Each row was made from one walk, in order. Every step used is in the known rows, and no mark comes twice. Write each row's walk.
Known rows:
toma verupi: [-0.06 -1.77  0.78  0.71 -0.93 -1.78  2.05 -1.71 -0.77 -0.66 -0.61  1.83
  1.42  0.17 -1.09 -1.14  1.23  0.62 -2.39  1.75 -1.54 -1.83  3.21  0.88
  0.05]
zise nere pesaz: [ 2.50 -1.98 -0.89 -0.75 -1.19 -2.37  0.23  2.38  2.36  1.27 -0.23  0.99
  1.92  2.88 -0.59 -0.03  1.15 -0.25 -2.18  1.28  0.75 -0.06 -1.43 -2.36
  0.00]
kevo famez mabeg: [ 3.12  1.21  1.36  0.99 -1.63 -0.84  0.42 -0.15 -0.45  2.57  0.24  1.63
 -0.93  1.50  1.42  2.67  2.22  1.31  0.05  0.39  0.54  1.00  2.09  1.68
 -1.57]
toma verupi pesaz: [-1.04 -2.22  2.12  1.49 -0.18 -1.44  1.57 -1.54 -0.96 -0.32 -0.93  3.06
  0.47 -3.38  0.32 -0.67  0.72 -1.94 -1.85  1.49 -1.40 -2.38  3.40  2.75
 -2.72]
pesaz mabeg zise nere famez: [-1.12  0.46 -0.28  0.67  1.69  2.46 -2.58  2.66  0.41 -1.56  0.40 -1.95
  2.41  1.38 -1.37  3.65 -0.91  1.09 -0.19 -0.51 -2.06  1.39 -3.39 -1.74
  1.50]
famez nere zise mabeg pesaz verupi toma: [-3.24  0.97 -3.33 -1.53 -0.12  0.61 -1.55 -0.23  1.36 -1.22  0.46 -3.40
  0.36 -2.39  1.60 -5.70 -1.57 -3.11  2.79 -1.20 -0.24  0.01  2.26  1.46
  1.84]
verupi pesaz mabeg zise nere bozel: [ 0.93 -2.13  0.16  1.04  1.52  2.82 -3.24  0.74 -0.97 -2.31 -0.33  1.97
  1.59 -3.18 -1.23  1.09 -1.14 -1.78  1.13  0.07 -1.04  1.17 -1.52  1.32
 -1.77]
mabeg pesaz verupi: [ 0.10  2.16 -2.67 -0.36  1.11  1.64  1.14 -2.11 -1.25  0.40 -1.56 -2.77
 -2.17 -1.50  0.21  0.66 -2.11 -1.27  0.83  0.30  1.16 -0.83  1.03  0.31
 -0.18]
toma verupi pesaz mabeg zise: [-0.95 -1.00  1.02  2.97  0.59  1.29 -0.33 -1.73 -2.63 -3.60  0.00  2.48
  1.51 -4.22 -1.14  0.85 -0.09 -2.14 -0.32 -0.79 -2.82 -0.83  1.46  3.38
 -1.32]
famez mabeg: [ 2.91  0.54  0.82 -0.83 -1.72 -1.33  2.65 -0.84 -0.32  2.78 -0.59  0.44
 -1.10  2.19  0.13  2.27  0.85  1.98 -0.40  0.16  0.97 -0.20  0.21  0.52
 -0.27]
mabeg pesaz: [ 0.98  1.31 -0.68  0.46  1.34 -0.46  1.04 -0.62 -2.46  0.26 -0.62 -2.46
 -0.88 -0.87 -0.83  0.27 -0.18  0.29 -1.25 -0.44  1.39 -1.05  0.18 -1.58
  0.50]
famez nere: [-0.49 -1.08 -1.81 -1.89  0.10 -1.00 -0.18  1.08 -1.60 -0.40  3.00  0.29
 -0.87  2.00 -0.07 -1.07  0.08  1.30 -0.58  0.29 -2.47  0.61 -0.19  0.05
  0.16]
toma verupi pesaz mabeg zise nere bozel: [-0.08 -3.39  0.90  2.42  0.41  2.29 -3.10 -0.23 -1.45 -3.41 -1.12  4.23
  2.94 -4.50 -1.81 -0.13 -0.11 -2.55  1.33  0.54 -2.61  1.01  0.93  2.31
 -2.06]
zise mabeg pesaz verupi: [-1.60  1.61 -0.71 -1.44  1.48  1.96  0.90 -2.10 -1.12  0.10 -2.52 -3.12
 -1.73 -1.35 -1.29 -1.36 -1.65 -1.93 -1.50 -0.81  2.15  0.07  2.88  0.52
  0.30]
kevo famez mabeg zise nere pesaz verupi: [ 2.97 -0.19 -2.41  0.08 -2.49  0.63 -2.04 -0.54  1.40  0.99  1.10  1.94
 -0.64  1.67  1.65  2.79 -0.10 -0.72  2.87  0.12  0.01  2.80 -0.40  0.51
 -1.65]
verupi toma: [ 1.46 -0.66 -1.51 -0.65 -0.01 -1.76  3.63 -0.82  2.68  0.66  0.28 -1.33
  2.28  0.34  0.96 -2.84  1.06 -0.31 -1.87  2.31 -1.23 -2.75  1.49  1.50
  0.69]
nere pesaz mabeg: [ 2.31  0.21 -0.66  0.61 -1.54  0.17 -0.25  0.42  1.42  0.97 -0.97  0.04
  1.93  2.92 -1.66  2.10  1.69 -0.17 -1.70  0.19 -0.75  2.06 -1.57  1.12
  1.30]
toma verupi pesaz nere bozel: [-2.38 -2.63  3.90  1.19  0.57 -0.02  0.84 -2.58 -0.82 -0.72 -0.37  5.79
 -1.77 -2.93 -0.13 -2.97  1.37  0.49  0.48  1.63 -1.40  0.19  1.66  2.63
 -2.51]
famez nere zise: [-0.78 -1.04 -1.27 -0.99 -1.61 -2.54 -1.90  1.64 -0.96 -0.55  3.49 -0.01
  0.03  2.03  1.29 -0.85 -0.45  1.63  1.39  0.34 -1.81 -0.24 -0.90 -1.58
  1.05]
nere famez mabeg: [ 0.45  0.70  2.05 -0.52 -1.74 -0.50  1.03  0.14  1.19  4.78 -0.89 -1.51
 -0.98  3.23  0.48  4.23  0.69  3.22 -0.61  0.19 -0.45  2.22 -1.77 -0.12
 -0.12]
mabeg zise nere: [ 1.06 -1.74 -1.28 -0.84  0.95 -0.98  0.09  0.90 -1.19 -2.33  2.10  0.03
  1.06  0.60 -0.75 -0.29 -0.90  1.26 -1.22  0.34 -0.19 -2.40 -1.08 -2.74
  0.35]
zise mabeg pesaz: [-0.68  0.86  1.45 -0.76  1.70 -0.04  0.80 -0.45 -2.18  0.00 -1.21 -2.59
 -0.46 -0.59 -2.35 -2.00  0.24  0.03 -3.42 -1.81  2.27 -0.47  1.83 -1.11
  0.95]
kevo famez: [ 1.14  0.25  0.47  0.77  0.08 -0.78 -0.25 -0.21 -0.41  0.21  1.43  0.74
  0.53  1.05  1.01  0.68  1.50  0.30 -1.70  1.70 -0.85 -0.23  2.59  0.84
 -1.14]
kevo famez nere: [-0.46 -0.28 -1.37 -0.15  0.42 -0.75 -2.40  1.31 -1.72 -0.71  4.19  1.48
 -0.38  1.34  1.21 -0.57  1.33  0.76  0.10  0.36 -3.00  1.84  1.69  1.42
 -0.95]
nere zise mabeg pesaz: [-1.16  0.83  1.98  0.14 -0.09 -1.36 -0.95  0.11 -1.27 -0.14 -0.91 -2.69
  0.34 -0.59 -0.79 -1.99 -0.18  0.23 -1.42 -1.64  3.14 -1.29  1.12 -2.76
  1.88]
zise nere: [ 1.43 -0.92 -0.43 -0.94  0.62 -1.34  0.98  2.02  0.50 -0.23 -0.35  0.49
  1.47  1.17 -0.31 -0.15  0.07  0.14 -1.79  1.37  1.18 -2.33  0.50 -1.89
 -0.18]

Which walk is each row?
[ 0.32 -2.20 -2.38 -1.97 -1.67 -2.07 -0.98  0.98  0.04  1.11  3.26  0.77
 -0.24  3.66 -0.41 -1.00  1.18  1.31 -1.08  0.09 -2.84  2.81 -2.15 -0.12
  0.29] => famez nere pesaz
[-1.88 -0.02  1.06  1.66  2.15  2.63 -3.06  2.97  0.33 -1.43  0.27 -0.81
  1.67 -2.38  0.08  4.13 -1.48 -1.59 -0.05 -0.73 -1.78  0.74 -3.11  0.01
 -1.34] => verupi pesaz mabeg zise nere famez
[ 1.60 -3.70 -1.09 -1.30  0.32  0.14 -1.60 -0.28 -0.73 -1.32  1.45  0.92
  1.12  0.63 -1.74 -0.85 -0.99  2.09 -0.06  1.37 -1.10  0.54 -1.43 -2.38
 -0.09] => mabeg zise nere bozel
[-2.53  1.19  3.96  0.43  1.26  0.95  0.87 -0.86 -0.73  1.43  2.27  1.06
 -5.06 -0.81  1.64  3.01 -0.81  3.32  1.49 -1.86 -0.67  1.27 -4.44  0.31
 -1.38] => verupi pesaz nere famez mabeg zise
[-2.52 -1.44  0.72 -2.29 -1.37 -1.92 -2.31  1.74 -0.55 -0.95  2.68 -0.15
  0.54  2.45  0.04 -3.31  0.18  1.14 -0.74 -1.00 -0.75  0.58  0.80 -1.09
  1.60] => famez nere zise mabeg
[-5.30 -0.25  4.71  1.63  1.38 -0.16  0.98 -0.57  0.50  0.27  0.15  2.92
 -1.89 -1.96  0.98 -0.04  1.07  0.88 -0.49  0.80 -2.09 -0.19 -0.01  1.65
 -1.80] => toma verupi pesaz nere famez
[ 0.54  2.12  1.53  0.69  0.31  0.08 -0.81  3.00 -0.03  3.49 -2.31 -2.63
 -0.57  0.06 -0.19  4.07 -0.07  1.27  0.92 -1.52  2.18  1.61 -2.42 -2.79
 -0.12] => zise nere famez mabeg pesaz
[ 3.88 -1.91 -0.62 -0.78 -2.38 -2.06  0.05  0.96  0.55  1.31  1.10  1.41
  0.23  2.77 -0.62  1.65  0.53  1.72  0.19 -1.14  0.86  1.27 -3.28 -2.24
  0.19] => famez mabeg zise nere pesaz
[ 0.77 -0.07 -3.66 -1.43 -0.36  0.37  3.81 -2.34  3.67  0.84 -0.85 -1.92
  1.14 -0.24  1.60 -2.28 -0.90 -2.12  0.32  3.03 -1.08 -2.49  2.82  3.15
  0.12] => pesaz verupi toma
[ 0.44 -0.18 -0.19  1.54  2.34  1.60 -1.27  2.05 -1.70 -3.21  0.47  1.02
  1.33 -3.33 -0.37  1.72 -1.19 -2.67 -0.03 -1.07 -0.11 -1.71 -1.06  0.78
 -1.38] => verupi pesaz mabeg zise nere
[-1.20  3.48  1.53  1.40  1.35 -1.42  0.54  0.08 -1.96 -1.16  1.01 -0.60
 -2.63 -0.70  1.10 -1.03 -0.16  2.21  2.02 -1.38  3.03 -2.27 -1.98 -3.68
  2.15] => mabeg pesaz nere zise
[-0.16  3.15 -1.99  0.27 -0.53  2.07  1.93 -1.66  3.01  4.39 -3.08 -5.01
 -0.88 -1.41  1.98  1.92 -0.88 -1.09  3.00 -0.01 -0.21  1.70 -0.56  2.41
  0.16] => nere famez mabeg pesaz verupi toma
[-3.56  1.05 -1.87 -1.74 -0.13  1.00 -3.20  0.12 -1.69 -1.18  0.70 -2.51
 -1.87 -0.87  0.42 -2.68 -2.36 -1.52  2.12 -1.97  0.76  1.07  1.35 -0.45
  1.39] => famez nere zise mabeg pesaz verupi
[ 0.55  4.09  2.43  1.46 -0.30 -1.41  1.28 -0.09 -2.08  0.88  0.09  0.05
 -3.96 -0.09  1.69  0.86  0.50  3.05  3.73 -2.60  4.34 -1.31 -2.48 -2.93
  1.67] => famez mabeg pesaz nere zise
[-0.93 -1.07  2.59 -1.21 -1.60 -2.29 -0.40  0.10  0.82 -0.14 -0.04 -0.49
  1.30  2.15 -0.20 -1.89  0.32  0.93 -2.49  0.37  1.68 -1.61  1.68 -1.61
  1.65] => nere zise mabeg
[ 1.46 -1.33 -3.14 -1.72 -1.48 -0.37  0.24  0.71  3.26  1.18 -1.31  0.39
  0.78  2.34  0.32  0.47 -0.74 -1.92 -0.08  2.21  0.60  0.21 -0.41 -0.42
 -0.68] => zise nere pesaz verupi
[-2.10  1.71 -0.01 -0.67 -0.28  0.42 -0.84 -1.52 -0.31 -0.37 -2.11 -3.33
 -0.93 -1.17  0.32 -1.39 -1.93 -1.63  0.70 -0.84  3.08 -0.86  2.17 -1.14
  1.15] => nere zise mabeg pesaz verupi
[-0.75  3.22 -0.54 -0.03 -0.59  2.33  0.39 -1.30  0.11  4.36 -2.94 -4.07
 -3.24  0.02  0.80  4.99 -1.95  0.60  2.37 -0.72  0.81  3.09 -1.38  0.41
 -0.39] => nere famez mabeg pesaz verupi
[-2.69  0.89  3.99 -1.21  0.26 -1.70  0.81  0.18  0.39 -1.22  1.19  1.35
 -1.39  2.38  0.19 -3.55  0.83  2.55 -1.04 -0.52  2.40 -2.04  0.19 -2.23
  2.29] => pesaz nere zise mabeg
[-0.43 -0.80  1.56 -1.20  1.00  0.40  1.25 -1.74  0.03  0.35  0.96  2.37
 -2.37  2.07 -0.63 -1.82  0.92  3.70  0.19  1.45 -0.23  1.10 -1.02 -0.41
  0.67] => pesaz nere bozel
[ 1.66 -2.22 -5.29 -1.52 -0.89  0.04  1.16 -0.77  4.46 -0.86  0.94 -0.91
  2.60  0.23  0.94 -2.48 -1.21 -2.36  0.84  1.99 -1.62 -1.05 -0.79  0.29
  0.49] => mabeg zise nere pesaz verupi toma
[-2.29  0.71  3.03 -1.15  2.70  1.72 -0.05 -1.61 -2.16 -0.40 -0.86  0.19
 -3.09 -0.32 -2.52 -4.21  0.83  2.33 -0.95 -1.42  2.20  2.01 -0.12 -1.26
  1.42] => zise mabeg pesaz nere bozel
[ 0.70  5.05  3.23  3.21 -0.26 -1.01 -1.09  0.26 -2.09  0.53  1.13  1.21
 -3.65 -0.78  2.94  1.32  1.66  2.32  4.53 -2.42  3.74 -0.01 -0.54 -1.61
  0.55] => kevo famez mabeg pesaz nere zise
[-0.40 -0.32  1.92  3.13  0.26  0.57  0.44 -0.46 -1.30 -1.34 -2.25  3.03
  1.99 -3.76 -0.38  1.03  1.00 -3.43 -0.99  0.45 -1.65 -1.06  2.91  4.27
 -1.84] => toma verupi pesaz mabeg
[-2.96 -1.13  2.01  3.35  1.18  1.99 -2.90  2.00 -0.21 -2.37 -0.63  1.38
  2.96 -3.70 -0.68  2.69 -0.46 -2.26  0.02 -0.45 -3.31  0.66 -0.71  1.20
 -1.49] => toma verupi pesaz mabeg zise nere famez
[-0.62 -1.39  0.77  3.04  1.24  1.36 -1.19  0.87 -2.01 -4.31 -0.52  3.25
  2.60 -5.01 -1.18  0.38 -0.32 -3.27  0.29 -0.75 -1.57 -1.83  1.14  1.79
 -1.64] => toma verupi pesaz mabeg zise nere
[ 1.82 -1.63 -4.26 -1.35 -1.50 -0.79  1.85  0.49  6.14  1.33 -1.31 -0.24
  2.89  0.86  1.26 -2.65 -0.06 -3.42  0.33  3.13 -0.27 -1.01  0.62  1.31
 -0.07] => zise nere pesaz verupi toma
[ 2.75 -0.04 -0.95  0.43 -0.85 -0.25 -1.04  3.27  1.97 -0.02 -1.40  0.89
  3.13  2.61 -1.59  1.62  1.45 -1.37 -1.16  0.22  0.72  1.06 -1.68 -0.30
  0.88] => zise nere pesaz mabeg
[ 2.97 -0.04  0.36  0.91 -0.47 -0.49 -1.34  1.11 -1.27 -0.42  2.26  1.93
  0.06  0.30  1.04  2.21  0.69  1.54  1.00 -0.73  0.50  0.29  0.33 -0.59
 -1.38] => kevo famez mabeg zise nere
[ 1.16 -0.94 -2.84 -1.58 -2.12 -0.28  1.33 -2.13  2.35  2.26 -0.81 -0.41
 -0.58  2.77  0.11  0.88 -0.54 -0.84 -0.57  2.20 -0.56  1.01 -0.18  1.04
 -0.26] => nere pesaz verupi
[ 3.53 -1.29 -4.23 -1.62 -2.42 -0.09  1.89 -1.02  4.27  1.28 -0.12 -0.06
  1.10  0.77  1.47 -0.69 -0.60 -1.53  2.62  0.50 -0.28  0.28 -1.24  1.14
  0.14] => famez mabeg zise nere pesaz verupi toma
[-1.15  1.26 -2.27 -1.25  1.49  1.75  2.68 -2.39  1.76 -0.09 -2.56 -3.90
  0.40 -2.71 -0.31 -4.49 -0.78 -3.50 -0.89 -0.08  1.28 -1.30  3.88  2.49
  0.83] => zise mabeg pesaz verupi toma
[-2.70  2.53  2.58 -0.68  3.59  0.68  1.68 -0.70 -2.45 -1.40 -0.25 -0.62
 -3.28 -0.46 -1.79 -3.54  0.61  1.51 -1.92 -2.66  3.10 -0.72  0.26 -1.49
  1.80] => zise mabeg pesaz nere
[ 1.14  0.70 -1.48  0.55  0.90  1.68  0.05 -0.97 -2.19 -2.40  1.44 -1.04
  0.91  0.68 -1.65  1.96 -0.36  1.24 -0.69 -0.80 -1.66 -0.21 -1.16  0.41
  1.65] => pesaz mabeg zise
[ 0.83  0.33  1.93 -0.57 -1.07 -0.79  0.01  3.01  2.02  3.74 -1.42 -0.66
  0.44  2.71  0.37  4.04  0.59  2.11 -0.06  0.29  0.83  1.41 -2.06 -1.73
 -0.37] => zise nere famez mabeg
